What can hang from each mark
sidad: kanun ruvi
ruvi: zuze
zuze: netut ruvi
nusu: fonili
besu: sidad
mugigi: kanun
netut: fonili
fonili: zuze
kanun: mugigi nusu sidad
bisu: bibunuk
bibunuk: mugigi netut

Every row comes from one small tree of marks. Brackets hold a mark, then the marks that hang from it, in alphabetical order. Every link used is in the known rows. Which tree was each row made from?
Known rows
{sidad {kanun mugigi nusu} ruvi}: [ -3 -38   2 -16   5   0  15  -7   4  25  13  18 -38   9  29 -22  43 -12
 -16  20  -1 -11   5  -2   8]
{fonili zuze}: [-13   9  16 -10   1  -2  14  -8   3  13   3   5   9   4   9  -2  -4   4
  -8  -4  -6 -10  15  -4  -8]
{bisu {bibunuk {mugigi kanun}}}: [-21 -15  10  -8  30  -4  19  -2 -15  20 -13  -2 -14  17   3  -3 -26   4
 -12 -18  -2  -5  22  14 -14]
{besu {sidad {kanun mugigi}}}: [  1 -26  12 -13  -8   7  13  -4  18  35   4   7 -15   7   7  14  54   6
 -13   9 -10   5   5   2   0]
{fonili {zuze ruvi}}: [-27  15  15 -11  10  -7   6  -6   4  12  13  -3  -6   3   9   4  15  -3
  -3   6  -8 -15  13  -5 -19]
{sidad {ruvi zuze}}: [ 10 -17  14 -13 -17   1   0  -7  -1  -6  18  17 -29   4  20 -15   1 -13
   0   0  -4  -9   1   5   9]
{mugigi kanun}: [-22  -8   5  -7  18  -2   8  -4  -4   8  -1  11 -20  10  12 -19 -10  10
 -23  -9  -8  -2  16   1 -12]
{kanun mugigi nusu sidad}: [ -5 -23   4  -8  28  -7  23  -3   3  26 -23  19 -19  17  35 -32  16  -3
 -20  -3   4 -27   7   1  -1]
{kanun mugigi nusu {sidad {ruvi zuze}}}: [ 16 -37   7 -17  17  -5  13  -4   1  16   0  26 -46  11  44 -42  29 -16
 -11   8   6 -36  -2   5  12]
{ruvi {zuze netut}}: [  8   8  11 -13  -4  -8   5 -10   3  -8   0  19 -24   3  29  -8 -12   3
  -6 -15  -5  -4   5   7   8]
{nusu {fonili zuze}}: [-20  12  15  -9  -7  -7   9  -9  -3   2 -11   6   6   4  12 -15  -7   1
 -10  11  -4  -4  10  -1  -9]
{mugigi {kanun nusu {sidad ruvi}}}: [-25 -23  -5 -16  37  -2  18  -3 -14  17   4  13 -46  12  38 -58  13 -12
 -20  17   9 -26  12   9 -10]
{kanun mugigi {nusu {fonili zuze}}}: [-22  -3   7 -10  18 -13  13  -8   0  17 -16  13 -17   7  27 -23  15   3
 -19  13   1 -13   8  -4   0]
{sidad {kanun mugigi {nusu fonili}} ruvi}: [-12 -35   0 -14  -4  -4  11  -8  -2  13   1  19 -42   9  31 -34  41 -14
 -17  35   2  -5   0   0   8]
{sidad {kanun mugigi}}: [  5 -29  14  -8  -3   1  13  -6  14  25  -4  18  -8  10  11  -2  28   6
 -21  -3 -13  -4   9  -7   0]
{netut fonili}: [  8   0  10  -9 -10  -8  11  -6   6   9  -5  12  10   5  16 -12 -14   9
 -11  -8   0 -10  11   5  -8]
{nusu fonili}: [-16   2   9  -4 -17  -6   6  -7  -4  -7 -17  11  -6  10  13 -17 -14  -2
 -10   7  -5   6   4   2  -4]
{besu {sidad kanun ruvi}}: [ -7 -22   8 -20 -25  13  11  -6   6  21  26  -1 -22   3  10   5  47 -13
   1  30  -3   6   3   8  -1]
{bisu {bibunuk {mugigi kanun} netut}}: [-16  -2  15 -11  40  -4  21  -1 -18  30 -31 -11 -17  16   6 -14 -36   6
  -3 -29  -7  -6  17  22 -24]
{fonili {zuze netut ruvi}}: [-27  26   6 -19  22 -10  11 -11   4   7  14  -2 -14   1  25   1  12   2
  -2   5  -4 -16  13   4 -19]
{fonili {zuze netut}}: [-13  20   8 -17  14  -6  19 -12   3  10   2   5   3   1  24  -4  -7   8
  -8  -6  -3 -11  14   6  -8]
{kanun sidad}: [ -3  -8  11  -6   3  -1  18  -4   1  12 -18  11   1  14  20 -23  -6  -4
 -10  -6  -2 -17   8   3  -9]
{kanun nusu}: [-22   1   4  -6   2  -7  11  -6  -3   5  -5  10 -20  11  23 -13  -6  -5
 -14  -1   2  -1  11  -3   2]
{bibunuk mugigi {netut fonili}}: [  6   1  15 -14  10  -5  16  -2  -7  24 -29  -5  18   6  15  -6 -28  12
  -3 -17  -2 -13  10  30 -20]
{mugigi {kanun {nusu fonili}}}: [-41  -1  -2  -6  22 -12   4  -5 -16  -1 -14  14 -43  11  25 -42  -6   2
 -27  13   2   4  12   0  -6]
{ruvi zuze}: [  8  -4  20  -6 -16  -4   0  -6   3  -3   0  18 -17   6  14  -5  -9  -1
  -7 -13  -8  -3   4  -4   7]
{bibunuk mugigi netut}: [-10  -2  16 -10   8   2  15  -2 -10  19 -27  -7   5  12  11   0 -25   3
  -2 -19  -8  -1  10  25 -17]

Write each row's tree
[-12  18  14 -16  11 -13   8  -6   8  17  13   0   5  -2  13  -4  12   7
  -4   9   0 -27  14   0 -24]
{netut {fonili {zuze ruvi}}}
[-19 -19   0 -21 -14   7  12  -6  -1  23  25   1 -41   4  22  -5  53 -18
  -2  37   5   4   5   6   5]
{besu {sidad {kanun nusu} ruvi}}
[ 27 -43  17 -16 -12   3   3  -7  11  16  18  26 -34   4  20 -13  41  -7
 -10   7  -9 -13  -1  -2  13]
{sidad {kanun mugigi} {ruvi zuze}}
[  0 -12  11 -17  47  -4  22   2 -14  38 -37  -1   4  11  24 -42 -20  18
 -17 -13   1 -31  15  35 -34]
{bibunuk {mugigi {kanun sidad}} {netut fonili}}
[ -6 -25   7  -9   7  -4  14  -6   8  27  -4  19 -26  11  23 -12  34   1
 -24   5  -4  -5   9  -9   5]
{sidad {kanun mugigi nusu}}
[-19 -13   1  -5   9 -12  10  -6  -2   6 -22  18 -29  13  29 -26   8   0
 -21   7   0  -3   4   1   5]
{kanun mugigi {nusu fonili}}
[ 27 -32   8 -23  -1   0   8 -11  11  10  19  26 -41   2  35 -16  37  -3
 -10   6  -7 -14  -1   7  12]
{sidad {kanun mugigi} {ruvi {zuze netut}}}
[-35  30   4 -16  15 -15   7 -12  -2  -4   2  -1 -18   1  27 -13   9  -1
  -3  20  -2 -11   7   7 -20]
{nusu {fonili {zuze netut ruvi}}}
[ -8 -26   3 -18  29  -5   7  -3 -13   9   9  22 -60   9  41 -59  16 -13
 -16  13   7 -29   7   6   1]
{mugigi {kanun nusu {sidad {ruvi zuze}}}}
[ 16 -14   9 -22 -15   0   6 -12   3  -1  23  20 -36   0  31 -17  22 -11
  -3  11  -4  -5   1   7   9]
{sidad kanun {ruvi {zuze netut}}}
[ -9  19  -2 -18  12 -16   9  -9   6   2   6   5 -15   1  29 -10   3   8
  -5   2   2 -17   8  12 -18]
{zuze {netut fonili} ruvi}
[ -1 -35  -2 -15  24  -3  23  -4   0  23  -5  18 -33  14  41 -41  27 -15
 -13  11   7 -32   3   9   1]
{kanun mugigi nusu {sidad ruvi}}
[-36  -4   4 -13  47  -4  13   0 -22  26 -23  -4 -29  13  23 -24 -17   7
 -18 -12  -2  -4  18  23 -19]
{bibunuk {mugigi {kanun nusu}} netut}
[-19  -2   5 -17  47 -11  15  -1 -18  32 -24  -2 -19   8  27 -33 -21  17
 -19 -10   5 -15  18  28 -22]
{bibunuk {mugigi {kanun nusu}} {netut fonili}}
[-46  10   3 -11  30 -13   7  -7 -14  10  -7  10 -30   5  23 -39   0   6
 -26  18   3  -7  17  -3 -11]
{mugigi {kanun {nusu {fonili zuze}}}}
[-46  20  -6 -18  42 -16  13 -12 -15   6  -6  10 -38   2  37 -44  -2  11
 -25  15   6  -8  17   6 -10]
{mugigi {kanun {nusu {fonili {zuze netut}}}}}
[-39   3   4 -12  41 -11  16  -5 -14  17 -20  12 -25   9  31 -60   8   1
 -26  23   8 -24  15   1 -16]
{mugigi {kanun {nusu {fonili zuze}} sidad}}
[-12 -27   1 -15  27   4  17  -3  -8  15   4  12 -28  11  26 -49   6  -7
 -17   8   0 -25  12  12 -17]
{mugigi {kanun {sidad ruvi}}}
[  5 -14  12 -20 -26   7   1  -5   3   3  25   6 -36   1  17   4  26 -12
   6  12  -2  -1  -2  13   9]
{besu {sidad {ruvi zuze}}}
[-18 -14  -3 -12   3  -6  16  -6 -14   1 -13  13 -32  12  39 -55   8 -25
  -7  31  12 -19   0  10  -1]
{kanun {nusu fonili} {sidad ruvi}}
[ 32 -12   8 -26 -14  -6   8 -12   6   4  24  23 -26  -6  34 -23  19  -1
  -4  14   3 -17   2  11   6]
{sidad kanun {ruvi {zuze {netut fonili}}}}
[-26  -5   7  -6 -13  -9   6  -8  -6   4 -12  15 -25   9  21 -25  16 -10
 -17  27   1   9   6  -8   2]
{sidad {kanun {nusu fonili}}}
[ 22 -40  15 -23 -20   9   4  -5  14  25  26  15 -41   1  17   4  65  -7
  -4  21  -7  -5  -3   7  13]
{besu {sidad {kanun mugigi} {ruvi zuze}}}
[ 18 -23  15 -15  -7   1   9  -5  -1   2   5  19 -24   7  29 -33   8 -18
  -1   5   0 -26  -1   7   3]
{kanun {sidad {ruvi zuze}}}
[-29 -12   0 -10  40  -7  17  -2 -11  19 -15  15 -34  15  32 -48   3   1
 -27   3   5 -21  17   1 -11]
{mugigi {kanun nusu sidad}}
[ 29 -29   4 -22  17  -3  17  -8   7  10   0  26 -36   7  47 -37  20  -6
  -7  -3   0 -35  -3  18   6]
{kanun mugigi {sidad {ruvi {zuze netut}}}}
[ -4   4  21  -9  15  -4  23  -3 -12  24 -34 -13   2  16   6   2 -37  -4
  10 -29  -5  -6  10  21 -16]
{bisu {bibunuk mugigi netut}}
[-32 -20  -7 -15  29  -6  13  -4 -20   5  -9  15 -50  12  41 -71  10 -15
 -20  32  11 -20   6  11 -10]
{mugigi {kanun {nusu fonili} {sidad ruvi}}}
[ 14 -40  11 -17  -2  -2   4  -6   6  17  19  27 -51   5  31 -22  45 -14
 -13  16  -2 -14   0  -5  18]
{sidad {kanun mugigi nusu} {ruvi zuze}}
[-11 -19   3  -6  19 -11  18  -4  -2  15 -36  21 -25  17  38 -45  15  -5
 -22  12   5 -21   1   4  -1]
{kanun mugigi {nusu fonili} sidad}
[ 11  -4   4 -20  -7  -3   6 -11  -1 -11  18  18 -36   1  35 -17  -2 -10
   0  -1  -2 -10   1  13  10]
{sidad {ruvi {zuze netut}}}
